Each row was made from one path, in order. Every step used is in the known rows, and no mark comes twice. Write each row's path.
(in the rows, 128 means zero)
Known rows
T > W > Y > X: [137 127 108 150 180 120 146 113 156 153 123 158  83  99 131 151 157 160
  80 113  72 144 125  86 130 136 102  75 118 123 147]
N > P: [125 124  88 134 121 116 132 135 140 118 137 112 138 116 126 145 138 133
 136 147 122 122 138 140 142 142 114 101 139 134 146]
M > P > T > E > N: [118 190 127 168  96 121 126 171 151  74 104 113 117 120 152 167 142 153
 107 136 123 131 129 144 162  79 167 137 136 107 175]
E > T > W > M: [125 133 107 149 141  87 131 146 168  98 119 118  95 136 146 124 167 119
 127 128  59 190 147  73  95 117 145  79 165  91 134]
T > W: [136 137 107 140 151 123 142 125 142 122 124 117 106 123 125 131 142 139
 112 122  77 118 112  82 123 129 129 105 127 125 125]
E > T > W: [123 135  94 142 146 115 134 135 156 111 120 117 100 125 133 120 144 114
  94 111  75 183 125  68 123 123 135 105 147 106 113]
P > J > E: [123 158 122 139 112  79 131 148 102 124 128 130 148 101 114 126  95 122
 145 155  84 136 144 124 122 120 101 129 123 188 127]
V > H: [127 144  81 120  98 123 143 125 107 142 118 109  99 148 125 124 129 124
  97 117 157 127 128 145 111 118 152 110 145 136 119]
J > W > N > P > T: [136 120  96 169 107  88 170 133 131  95 127 141 110 113 140 135 131 167
 133 133 168  99 180 160 158 143 155 102 151 150 172]
B > A: [133 146 126 123 124 118 126 135 134 125 116 143 141 123 142 111  91 133
 121 126 133 144 125 122 131 117 122 129 124  95 126]
J > E > N > P: [102 136  87 121  65 117 138 161 131  98 104 121 150 114 152 162 131 133
 129 140  73 152 147 166 147 118 114  82 140 190 151]
L > T > E > M > P > J: [142 187 134 149 110  77  96 139 154 120 136 107 143 130 127 152 127 140
 167 189  88  96 130 139 122  97 133 128 170  74 156]
J > E: [138 129 134 128 119 119 131 137 107 109 110 128 139 118 127 118 125 130
 136 127  90 119 129 133 124 117 128 101 120 179 125]
E > T > W > M > P: [147 172 135 158 147  83 113 154 166  82 116 106 112 126 150 146 185 131
 136 144  51 199 137  86 118 102 151  93 166  89 173]
W > M > P > J > F: [137 195 179 160 117  42 116 134 131 113 132 120 146 157 119 156 168 167
 185 183  84 175 176 146 118 114 114 140 173 121 166]
W > M > P: [152 168 170 146 126  94 108 145 140  98 124 115 140 128 147 154 168 148
 172 161 102 143 140 146 121 105 143 116 147 110 185]
E > T > W > A: [133 130  75 144 146 122 142 150 167  86 100 132 121 126 146 115 131 108
  83 110  78 207 125  59  98 108 148  85 136 119 117]
J > E > T > W: [131 135 102 140 138 108 141 144 135  94 102 117 113 115 130 109 140 117
 101 113  38 175 122  75 116 112 137  81 138 156 112]
W > N > P > J: [129 141  84 141 100  85 141 149 144 143 148 134 154 100 149 150 112 130
 125 176 103 160 166 154 166 145  88 117 138 141 171]
T > E > N: [109 141 112 128  95 142 132 154 151 121 101 115 131 139 147 149 138 130
 105 128 124 159 120 156 140 101 129 100 127 105 139]
M > P > T > W > V: [151 174 114 182 153 102 155 130 152  74 128 124  87  96 132 152 138 153
  81 126  46 110 124  61 148  51 180 127 136 114 184]
L > T > E > N > P: [ 96 112  95 121  82 134 143 148 184 106 113 105 126 131 146 154 144 140
 114 135 110 101 130 159 134 102 141  74 152  91 141]
M > P > T > E: [151 179 138 182 147 111 125 152 142  78 120 106 114 117 127 135 142 155
 121 147 138  88 121 121 152  89 169 132 127 102 168]
T > E > M > P > J: [150 209 114 165 115  73  86 155 134 124 131 105 159 128 128 162 132 130
 162 198  93 145 133 149 147 108 112 131 158  95 173]
T > E > M > P: [165 179 127 153 120 110  88 143 139 109 114 102 149 145 139 153 161 143
 153 174 100 128 117 159 146 105 139 104 154  85 169]
E > T > W > Y: [129 131  96 150 141  90 130 133 166 113 112 155  99 119 147 129 152 121
  66 109  67 199 132  65 135 148 145  85 144  85 111]
L > T > E > M: [134 115 122 128 113 120 116 122 161 120 123 117 117 155 133 122 138 135
 145 143 106  68 127 138 104 110 157  89 164  67 115]
X > Y: [131 127 114 155 125 107 131 128 113 131 133 148 134 120 108 159 139 166
 127 133 166 130 121 136 143 141 130 122 115 129 125]
J > W: [131 126 138 136 130 109 141 115 106 125 116 126 124 135 110 124 133 148
 151 117 171 120 140 150 119 135 132 117 140 145 130]
J > E > M > P > T > W: [157 198 107 185 121  81 116 145 123  56 114 122 103 112 143 150 144 158
 149 152  20  86 138  90 136 109 176 112 157 164 161]
M > P > J > E: [144 200 148 147 118  74 114 153 103 111 124 118 165  92 121 145 114 134
 156 172  74 147 135 138 143 106 106 143 124 185 164]
E > N: [ 93 139 118 117  79 141 127 143 139 126 113 135 130 133 154 156 124 123
 114 120 116 171 136 147 136 118 128 134 135 134 135]
P > J > W > A: [128 150 106 146 123  75 149 140 114 114 114 141 152 120 113 126  89 131
 153 143 168 161 157 130  94 121 116 120 135 164 140]
L > T > W: [126 114 127 124 148 124 148 108 164 117 133 121  91 125 123 121 136 143
 118 109  68  65 112  74 104 118 152 107 136 105 111]
J > F: [128 126 154 134 125 115 137 108 125 126 121 130 126 172 111 124 157 155
 130 124 118 141 147 135 123 135 130 129 149 131 106]
N > P > T > W > Y > X: [126 131  58 187 174  95 163 131 169 111 139 157  66  75 133 162 149 172
  82 128  82 101 152  74 144 140 122  70 138 134 162]
N > P > T > W > Y: [131 140  58 183 141  70 150 138 169  81 135 148  84  96 141 150 142 160
  87 130  75  86 148  68 153 159 159  84 141 115 141]
J > W > N: [146 114 146 133 112 115 154 117 117 137 112 146 132 134 139 125 137 155
 133 120 160 141 155 170 145 137 135 107 133 138 154]

Write each row's path
[137 132 104 168 136 113 162 133 158  99 125 143  79 112 156 129 132 152
  89 116  78 106 144  79 149 124 166 119 125 123 147] => P > T > W > N
[146 187 121 181 156 101 134 137 143  77 132 116  90 104 130 151 144 159
 117 131  80  89 122  71 149 108 170 143 133 125 163] => M > P > T > W
[146 194 123 160  98  51 117 122 108 127 132 136 147 119 117 167 121 140
 161 176 101 169 165 154 134  79 125 140 180 126 192] => E > M > P > J > W > V
[ 90 168 111 125  63  92 131 163 114 122 111 138 148 106 140 155  95 118
 133 147  73 177 151 147 130 111  98 136 130 191 137] => P > J > E > N
[145 125  81 173 120 109 159 158 166  93 123 119 117 113 153 131 139 153
  99 150 128  93 151 145 170 116 152  83 132 106 172] => W > N > P > T > E
[131 137  73 178 137 104 148 157 154  82 130 103 108 114 122 133 135 146
 118 148 138  72 141 120 148 116 150  92 139 111 147] => N > P > T > E
[148 175 121 190 182 101 142 128 159 107 129 156  71  78 138 169 159 183
  84 124  79 119 133  75 151 116 142 109 125 125 181] => M > P > T > W > Y > X
[119 134  79 164 122 101 142 146 140  85 146 123 108 107 130 139 120 141
 129 140 134  85 156 117 143 131 147 123 146 139 141] => N > P > T
[158 178 160 193 141  60 139 152 133  61 105 101 104 130 124 138 170 181
 178 151 162  88 158 150 119  87 180  92 156 103 191] => J > W > M > P > T > E
[ 96 149 100 161  94 125 142 163 156  90 107 124  99 130 146 144 122 139
  98 120 136 120 141 128 139  90 163 123 134 108 139] => P > T > E > N
[115 154  76 146 115  78 132 146 133 132 153 114 149 102 117 148 108 124
 144 176 114 137 152 133 142 142  86 126 144 144 147] => N > P > J
[158 175 148 155 152  89 121 143 155  94 122 105 117 123 144 156 182 156
 157 155  48 133 125 100 120 108 146  92 146 106 182] => T > W > M > P
[139 196 149 157 126  68 121 132  99 128 130 117 147 107 105 153 121 150
 171 160 153 146 146 153 140 124 110 157 145 150 170] => M > P > J > W
[134 148  90 175 115 103 118 147 145  89 124 124 102 142 136 128 127 138
 134 150 126  83 145 121 124 113 167 112 158  90 131] => P > T > E > M
[126 167 101 143  86  67 104 146 101 123 128 138 148 118 130 138 100 116
 173 176  60 141 159 137 114 130 105 124 157 175 129] => P > J > E > M
[124 146  96 172 153 108 152 132 144  89 132 125  73 112 125 126 124 147
 107 114  90  82 132  57 125 123 162 128 131 129 125] => P > T > W
[137 148  53 182 110  88 124 154 154  81 133 109 113 132 136 144 137 143
 143 169 117  74 155 134 141 123 155  86 170  99 148] => N > P > T > E > M
[119 187 143 172  92  93 125 180 166  60 104 112 110 131 167 169 163 157
 139 153 109 139 153 149 136  71 177 109 153  90 195] => W > M > P > T > E > N
[133 196 132 149 112  71 107 164 112 101 117 121 163  92 128 134 116 111
 138 163  73 211 144 125 139  99 108 143 145 166 154] => M > P > J > E > T
[134 195 151 156 108  40 103 175 126  87 117 120 155 103 143 140 139 117
 171 179  58 220 169 129 115  93 119 117 161 150 171] => W > M > P > J > E > T
[121 143 118 147 121  71 159 118 109 142 130 138 127 113  97 134  98 129
 127 137 132 157 156 130 122  86 116 128 148 139 158] => P > J > W > V
[141 186 121 172 105  95  96 142 129  82 137 133 115 128 148 158 133 146
 156 159 110 107 151 129 141 115 173 158 167 118 166] => E > M > P > T
[154 174 141 156 137  72 120 161 147  67  97 107 125 114 150 136 182 137
 145 144  10 189 138  94 111  91 151  71 158 140 168] => J > E > T > W > M > P
[148 122  78 144 129 116 155 134 165 123 130 120 123 114 154 148 158 146
 100 141  58 129 135 117 162 143 118  71 136 127 167] => T > W > N > P
[131 133  50 177 143  93 176 131 165  79 140 122  79  94 126 144 131 145
  78 127  51  93 143  62 141  79 162  90 148 124 166] => N > P > T > W > V
[110 153  70 147 102  62 129 165 123 105 129 118 154  91 122 128 108 103
 133 165  76 194 166 126 133 126  89 103 154 176 131] => N > P > J > E > T
[159 179 142 140  98  97  91 141 107  93 109 124 158 126 146 151 148 140
 172 168  59 131 135 160 140 112 140 112 153 164 163] => J > E > M > P
[154 193 137 158  86  59 108 134 110 135 127 142 158 128 147 165 130 152
 176 183 123 172 175 189 155 137 117 141 171 132 197] => E > M > P > J > W > N
[153 179 152 185 143  81 124 165 155  61 117 103 109 125 143 142 164 161
 156 162 120  97 144 128 127  83 176 104 143  86 188] => W > M > P > T > E
[121 155 124 147 122  72 142 128 100 139 134 128 133 119  97 132 101 138
 163 143 164 139 158 138 120 138 105 143 144 153 135] => P > J > W
[136 205 113 162 135  62 120 161 127  98 115 110 139  89 124 141 128 122
 122 155  23 201 130  77 137 100 113 124 145 165 153] => M > P > J > E > T > W
[128 143  72 184 141  64 155 153 169  65 141 112  77 109 138 146 156 157
 147 151  66  79 165  77 115 127 159  75 165 120 158] => N > P > T > W > M
[155 155 147 140 115 115  98 128 159 106 121 105 134 147 138 144 158 150
 154 161  95  78 116 151 125  95 165 104 165  66 153] => L > T > E > M > P
[121 154 140 153 118  44 137 137 114 125 131 127 127 126 114 136 122 143
 195 161 151 144 181 144  94 128 111 115 163 140 154] => P > J > W > M
[124 149  51 157 119  73 147 155 173 127 138 126 128 101 151 144 128 116
  91 159  50 215 162  93 159 142  96  96 157 118 158] => E > T > W > N > P > J
[143 183 142 157 125  64 142 123 107 128 126 127 145 102 104 155 118 145
 138 156 123 167 149 143 142  69 122 142 148 140 193] => M > P > J > W > V
[135 108 105 125 148 131 158 122 176  91 113 131 110 126 135 117 123 137
 109 111  75  90 112  66  78 102 165  86 128 116 113] => L > T > W > A
[ 91 152  47 167  98 108 157 155 167  77 125 119  85 109 150 171 133 150
 101 126  70 117 150  91 148 123 149 106 154 142 147] => E > N > P > T > W
[153 206 141 165 138  39 123 161 130  90 119 106 135  95 131 155 151 147
 176 181   4 140 142  99 114  98 116  94 142 166 184] => T > W > M > P > J > E
[ 83 143  67 151  71 114 144 160 153  85 130 132 109 110 154 166 121 138
 115 135 123 128 165 140 151 122 147 130 152 145 152] => E > N > P > T
[152 189 128 172  97  85 102 150 109  64 118 133 127 115 145 146 131 147
 163 159  74  98 152 135 137 104 172 134 160 168 161] => J > E > M > P > T
[156 207 123 176 113  56 101 143 113 122 119 103 153 137 109 158 136 148
 183 189 136 136 146 168 136 116 117 121 170 110 176] => T > E > M > P > J > W
[131 139 110 171 141 115 145 147 142  92 121 116  99 125 122 118 123 141
 113 128 144  81 131 108 134 103 161 120 125 104 132] => P > T > E
[132 125  86 159 106 106 153 145 153  97 139 142 115 107 160 141 127 148
 111 143 125 106 171 140 165 134 150 113 139 135 168] => W > N > P > T
[149 196  99 185 130  88 108 136 143  76 133 123  92 123 143 161 148 157
 141 153  57  93 138  83 138 118 174 136 166 116 163] => E > M > P > T > W
[122 163 103 157 126  39 135 167 142  91 118 119 114 106 133 123 134 115
 146 158  14 201 164  68  91 107 115  82 161 151 135] => P > J > E > T > W > M
